What can hang from each mark:
Q_461: Q_702
Q_702: Q_393 Q_451 Q_648
Q_354: Q_120
Q_393: Q_354 Q_685
Q_120: Q_354 Q_685 Q_702
Q_451: Q_685
Q_606: Q_354 Q_685 Q_702
Q_685: Q_461

Known rows, with every way that one mark hangs from another:
Q_120(Q_354 Q_685 Q_702(Q_393 Q_648)): [ 11.6  28.3  20.9 -11.2 -10.3  30.3  -7.4 -34.1 -22.8  18.3  48.6  38.7
  52.9 -29.1 -31.5   1.7 -18.4   4.1 -11.0  -9.2   6.5   4.4]
Q_702(Q_393(Q_354) Q_451(Q_685) Q_648): [-15.5  17.6 -14.9 -18.1  -2.5   4.1  -1.8 -14.4  -8.0   1.8   9.3  42.0
  21.5 -18.6 -22.4   1.0 -17.5 -47.1 -30.6 -39.3  14.6  33.3]
Q_685(Q_461): [  1.2  38.4  19.2   4.4 -10.1  19.2 -13.9  31.2  -0.2  18.8  16.6  38.7
  44.5 -34.0  -1.3   2.5  24.9  41.8 -12.1  -0.2  12.4  34.2]
Q_451(Q_685(Q_461(Q_702(Q_648)))): [ -2.6  11.6   6.4 -10.8 -14.8  30.8 -12.8   7.7  -0.7  18.2 -16.2  30.7
  45.3 -46.1   2.4  14.3  32.6  33.1 -19.8  -8.7  12.5  41.1]
Q_606(Q_354): [ 23.6   6.8  -0.7  20.7  -5.0  30.7  -6.4   2.0  -2.1  12.5  29.3  19.4
  22.2 -30.7   7.1   5.8  18.0  34.0 -18.5 -15.7  28.0  19.4]
Q_120(Q_702(Q_393)): [ -6.2   2.7  11.7   9.7  -4.2  18.4 -12.3  -7.6  -5.6  20.3  15.9  32.7
  17.6 -27.2 -25.8  26.0  -7.7   1.7 -13.1  -6.0  17.9  24.4]
Q_393(Q_354(Q_120(Q_702(Q_648))) Q_685(Q_461)): [ -2.8  39.9  12.2  -1.2   2.4  19.4  -1.6  27.4  -3.6   4.4  -4.1  54.1
  40.7 -18.9 -10.0 -19.2   1.6  -5.4  -8.2   6.7  14.0  52.6]
Q_685(Q_461(Q_702(Q_393))): [-12.6  43.2  25.9   4.5  -6.6  29.0 -18.2  32.4   4.0  19.2  18.7  48.8
  48.2 -43.5   9.1   6.1  19.2  43.5  -6.9   2.6   6.5  36.6]
Q_606(Q_702): [  6.5  19.0   8.4   1.0 -17.1  30.8  -4.4   0.5 -11.7  24.8  -1.3  14.0
  37.4 -28.2  20.0  18.7  27.9  34.1  17.0   4.0  11.7  13.5]
Q_393(Q_354 Q_685(Q_461)): [ -4.0  57.1  12.1  -7.7  -0.9  34.5   6.2  23.4 -11.6   4.5 -15.7  48.8
  51.6 -17.4   7.8 -31.3  -0.9   4.5   6.8  -1.6  18.9  55.4]
Q_393(Q_354): [  9.2  31.7   6.0   1.7  -9.2  21.6  -3.3   9.7 -11.9  14.2 -13.1  22.1
  37.7  -7.7  -7.0   3.0   8.8  -2.0  17.6 -16.7  14.8  23.5]
Q_354(Q_120(Q_702)): [  9.4  -1.5  14.2  28.2  -9.7   6.1 -17.2  15.0  10.8  20.8  16.9  15.4
  11.5 -24.7 -26.5  34.6  28.5  13.0 -12.7   2.8  23.5  14.8]
Q_606(Q_354(Q_120) Q_685 Q_702): [ 17.6   8.2 -13.4  30.8 -15.5  54.3  -3.9  -5.5  -7.9   8.4  31.9  23.4
  32.9 -24.5  40.5 -13.5  31.7  45.0 -20.6 -10.5  28.2   4.1]
Q_451(Q_685): [  7.5  -0.3   2.1  -0.3 -18.7  31.5  -6.7 -10.4  -0.8  18.1 -25.1   5.6
  26.5 -37.0  -6.3  21.3  28.3  14.3 -10.6 -19.3  30.3  28.7]
Q_702(Q_393 Q_451): [-19.1  31.6  -0.9  12.6  -2.9  10.9  -4.4   2.8   3.2   9.0  32.5  29.0
  14.5 -20.3 -11.4   8.9  -5.3 -12.2 -17.1 -30.0  29.6  23.2]
Q_702(Q_451(Q_685) Q_648): [ -1.1   1.7 -21.3 -14.5 -10.3  -3.0   4.4 -12.3 -11.1  12.9  10.3  23.9
  26.9 -14.2 -17.3  11.5  13.7  -9.7 -37.6 -22.9  20.0  30.9]
Q_120(Q_702(Q_451 Q_648)): [ -5.2  -4.1 -15.6  -3.9  -2.5  -6.4  -0.5  -7.7 -18.7  20.1  26.1  35.5
  26.7  -4.2 -30.7  21.7   0.9  -0.1 -30.9  -6.7  10.9  27.5]
Q_451(Q_685(Q_461(Q_702))): [ -6.1  15.5   6.4  -4.7 -14.9  36.9 -14.0  11.3   1.6  18.1 -20.6  26.3
  45.5 -47.0   5.8  15.8  36.6  38.7 -13.4 -11.9  16.6  40.4]
Q_451(Q_685(Q_461(Q_702(Q_393 Q_648)))): [ -6.8  13.5  10.3  -9.9 -13.3  32.5 -15.2   5.3   2.0  16.8 -12.4  34.5
  41.3 -51.2   0.7  13.8  24.2  25.7 -21.7 -11.3  13.3  41.0]
Q_451(Q_685(Q_461)): [ -0.1  14.3   5.6  -4.3 -16.0  31.6 -13.2   8.2   2.0  15.5 -17.8  23.1
  38.0 -45.4  -3.0  12.5  32.5  29.7 -18.6 -16.2  21.4  38.6]
Q_120(Q_685 Q_702): [ 10.8   6.3  11.6   1.4 -13.5  24.7  -6.7 -21.2 -20.2  23.9  17.4  22.3
  46.1 -24.8 -25.4   9.3   9.9  30.5  -8.7   4.6  22.5  17.7]
Q_120(Q_354 Q_685(Q_461(Q_702(Q_393 Q_648)))): [  9.7  65.4  31.6  -8.7 -15.0  44.2 -10.2   2.0 -12.7  17.6  43.3  40.1
  77.5 -39.7   2.6 -13.5  12.7  44.0   4.1  -6.4   4.7  11.3]

Rows:
[ 11.4  21.9  10.5  10.9  -9.0  17.7 -11.5   8.7  -5.6  13.0  -0.8  22.3
  35.9 -13.5 -22.8   8.0  15.6  -0.1   9.3  -9.2  16.4  16.7]	Q_393(Q_354(Q_120(Q_685 Q_702)))
[ -7.5  -0.4   3.2  25.5  -5.9   6.7 -18.1   9.5  15.7  13.3  18.9  20.4
   5.0 -29.0 -29.2  33.5  19.3  -4.2 -24.2 -14.8  27.9  19.3]	Q_354(Q_120(Q_702(Q_393 Q_451(Q_685))))
[-16.5  44.2   7.3   3.8  -5.3  20.6 -11.4  37.8  -1.4  18.8  19.9  44.8
  54.3 -29.3  10.6   4.9  31.0  50.0 -10.1  -2.9   7.4  38.0]	Q_685(Q_461(Q_702(Q_451)))
[ -5.9  17.9  -3.8  -3.0  -7.3   7.4   1.2   5.9 -11.3  22.7  18.9  31.6
  42.5 -12.1   4.3  16.4  19.4  19.9 -10.9  -1.0   9.0  26.7]	Q_461(Q_702(Q_451 Q_648))
[-11.9  35.7 -19.7  -9.8 -16.6  28.6   6.5  -0.1 -28.4  13.1  27.7  50.5
  60.4  -7.2  29.4 -26.6  17.3  31.8 -28.1  -5.0   7.4  23.2]	Q_606(Q_685(Q_461) Q_702(Q_451 Q_648))
[ -6.0  43.9  12.6   5.0   2.1  25.7  -2.7  31.0  -0.8   3.8  -7.9  50.0
  40.3 -19.5  -6.5 -18.2   5.4   0.1  -1.9   3.6  18.0  51.8]	Q_393(Q_354(Q_120(Q_702)) Q_685(Q_461))
[ -9.6  43.2  11.0  -5.5  -2.4  25.6   7.8  18.8  -6.7  13.2   9.6  49.1
  49.5 -26.8  13.8 -18.8   9.6  26.0 -15.9  12.8  21.7  54.9]	Q_393(Q_685(Q_461(Q_702(Q_451 Q_648))))
[  0.2  11.1  12.7  23.9  -8.7   9.0 -16.8   1.9   8.9  14.1  36.8  21.3
  18.9 -29.1 -31.1  19.0  16.5   6.7 -20.2  -5.9  30.3  11.9]	Q_354(Q_120(Q_685 Q_702(Q_393 Q_451)))
[-17.8  19.9  -7.4  -2.4 -11.3  31.7  -5.7  -7.4  -4.9  13.8   2.2  21.1
  27.6 -34.9  16.0  17.2  15.3   9.5   0.6 -21.2  17.4  20.2]	Q_606(Q_702(Q_393 Q_451(Q_685)))
[ 20.6  -2.0  19.6  14.6 -14.1   4.0 -15.0  -2.6   1.6  20.9  29.6  20.2
  25.8 -28.4 -33.1  20.3  23.3  14.4 -21.1  11.3  22.1  10.9]	Q_354(Q_120(Q_685 Q_702(Q_648)))
[ -6.7  30.0   0.1  -4.1  -1.6  -6.6  -4.7  -3.0  -2.9   2.9  39.1  43.7
  21.2 -13.4 -27.4  -4.0 -15.8 -41.7 -26.0 -24.3  15.1  21.1]	Q_702(Q_393(Q_354(Q_120(Q_685))) Q_451 Q_648)
[  7.5   9.1  15.7 -13.9  -7.9  17.1  -8.3 -30.6 -23.1  16.5  24.8  43.2
  42.2 -26.0 -35.8  -0.8 -19.8  -6.9 -16.6  -0.2  10.3  20.6]	Q_120(Q_685 Q_702(Q_393(Q_354) Q_648))
[-20.1  39.7 -11.5  -8.0 -13.5  31.8   1.5  -4.4 -22.0   9.4  36.1  58.9
  51.8 -17.3  26.2 -27.7   0.4  16.4 -31.5 -10.1   8.8  23.4]	Q_606(Q_685(Q_461) Q_702(Q_393 Q_451 Q_648))
[-19.9  12.6  -4.0  -7.3   4.7   3.2  -0.6  -5.5 -12.0  11.4  33.5  57.0
  24.8 -19.2 -26.7   3.0 -20.4 -12.5 -39.5  -4.4  14.4  43.0]	Q_120(Q_702(Q_393(Q_685(Q_461)) Q_451 Q_648))
[ 13.8  28.3  30.5  21.1 -16.2  19.0 -19.6  23.4  12.3  18.8  25.7  20.9
  39.7 -40.1  -7.7  10.1  41.5  40.6  -7.9   9.2  23.7  15.5]	Q_354(Q_120(Q_685(Q_461(Q_702))))
[-23.6  35.2   5.8   8.4  -1.6  29.4   1.9   6.9  -0.4  14.4  14.2  35.7
  34.2 -24.6  13.9   5.3   3.7  11.1  -2.5  -7.1  25.1  36.2]	Q_461(Q_702(Q_393(Q_685) Q_451))
[-11.4  25.8  -5.7  -4.0   0.7  11.9  -3.4 -12.6 -15.9  13.9  48.9  43.4
  33.4 -10.6 -29.9  16.1 -19.5 -15.4 -19.7 -27.3   3.0  13.4]	Q_120(Q_354 Q_702(Q_393 Q_451 Q_648))
[ -7.7  18.1   7.7 -13.0 -11.5  33.3 -14.6   7.5  -0.6  14.0 -18.7  37.7
  44.4 -46.3   0.4   9.5  20.7  18.2 -15.5 -15.6   9.7  42.4]	Q_451(Q_685(Q_461(Q_702(Q_393(Q_354) Q_648))))
[-22.7  26.6 -10.1   8.8  -2.7  17.4 -10.4   4.5   9.9  -0.4   1.9  26.6
  13.2 -24.4 -16.7   9.9   1.6 -33.4 -14.5 -46.8  28.4  28.0]	Q_702(Q_393(Q_354(Q_120)) Q_451(Q_685))
[-11.7  16.3  10.0  25.4  -1.1   6.6 -15.1  21.8  15.1  10.7  29.9  34.8
  11.6 -28.9 -23.6  18.3  13.8   2.0 -25.4  -3.9  26.1  28.7]	Q_354(Q_120(Q_702(Q_393(Q_685(Q_461)) Q_451)))
[ -0.6  33.7   4.6   5.5 -17.4  36.4  -0.4   7.3 -16.9  17.3  17.7  46.6
  58.0 -13.7  16.7 -21.9  17.1  38.5 -25.7   0.4  18.6  28.6]	Q_606(Q_685(Q_461(Q_702(Q_648))))
[  6.6  65.8  18.6  -9.4 -14.0  38.2  -5.5   5.7 -16.5  17.3  44.0  37.1
  81.8 -29.6   3.6 -14.8  20.4  48.6   1.5  -9.9   4.8  12.5]	Q_120(Q_354 Q_685(Q_461(Q_702(Q_451 Q_648))))
[ -8.6  41.0  29.5   5.6  -4.1  32.1  -4.6   7.8   5.4   9.8  16.0  44.5
  24.8 -43.1   0.3 -10.7 -11.9   1.7 -13.0  -0.9  29.7  41.9]	Q_702(Q_393(Q_685(Q_461)))
[-25.2  42.2   2.2   4.0   1.0  31.0   2.5   9.6  -4.5  10.7   4.8  39.6
  39.2 -17.6  13.2  -1.0  -1.1   0.5   6.5 -13.1  19.8  38.0]	Q_461(Q_702(Q_393(Q_354 Q_685) Q_451))
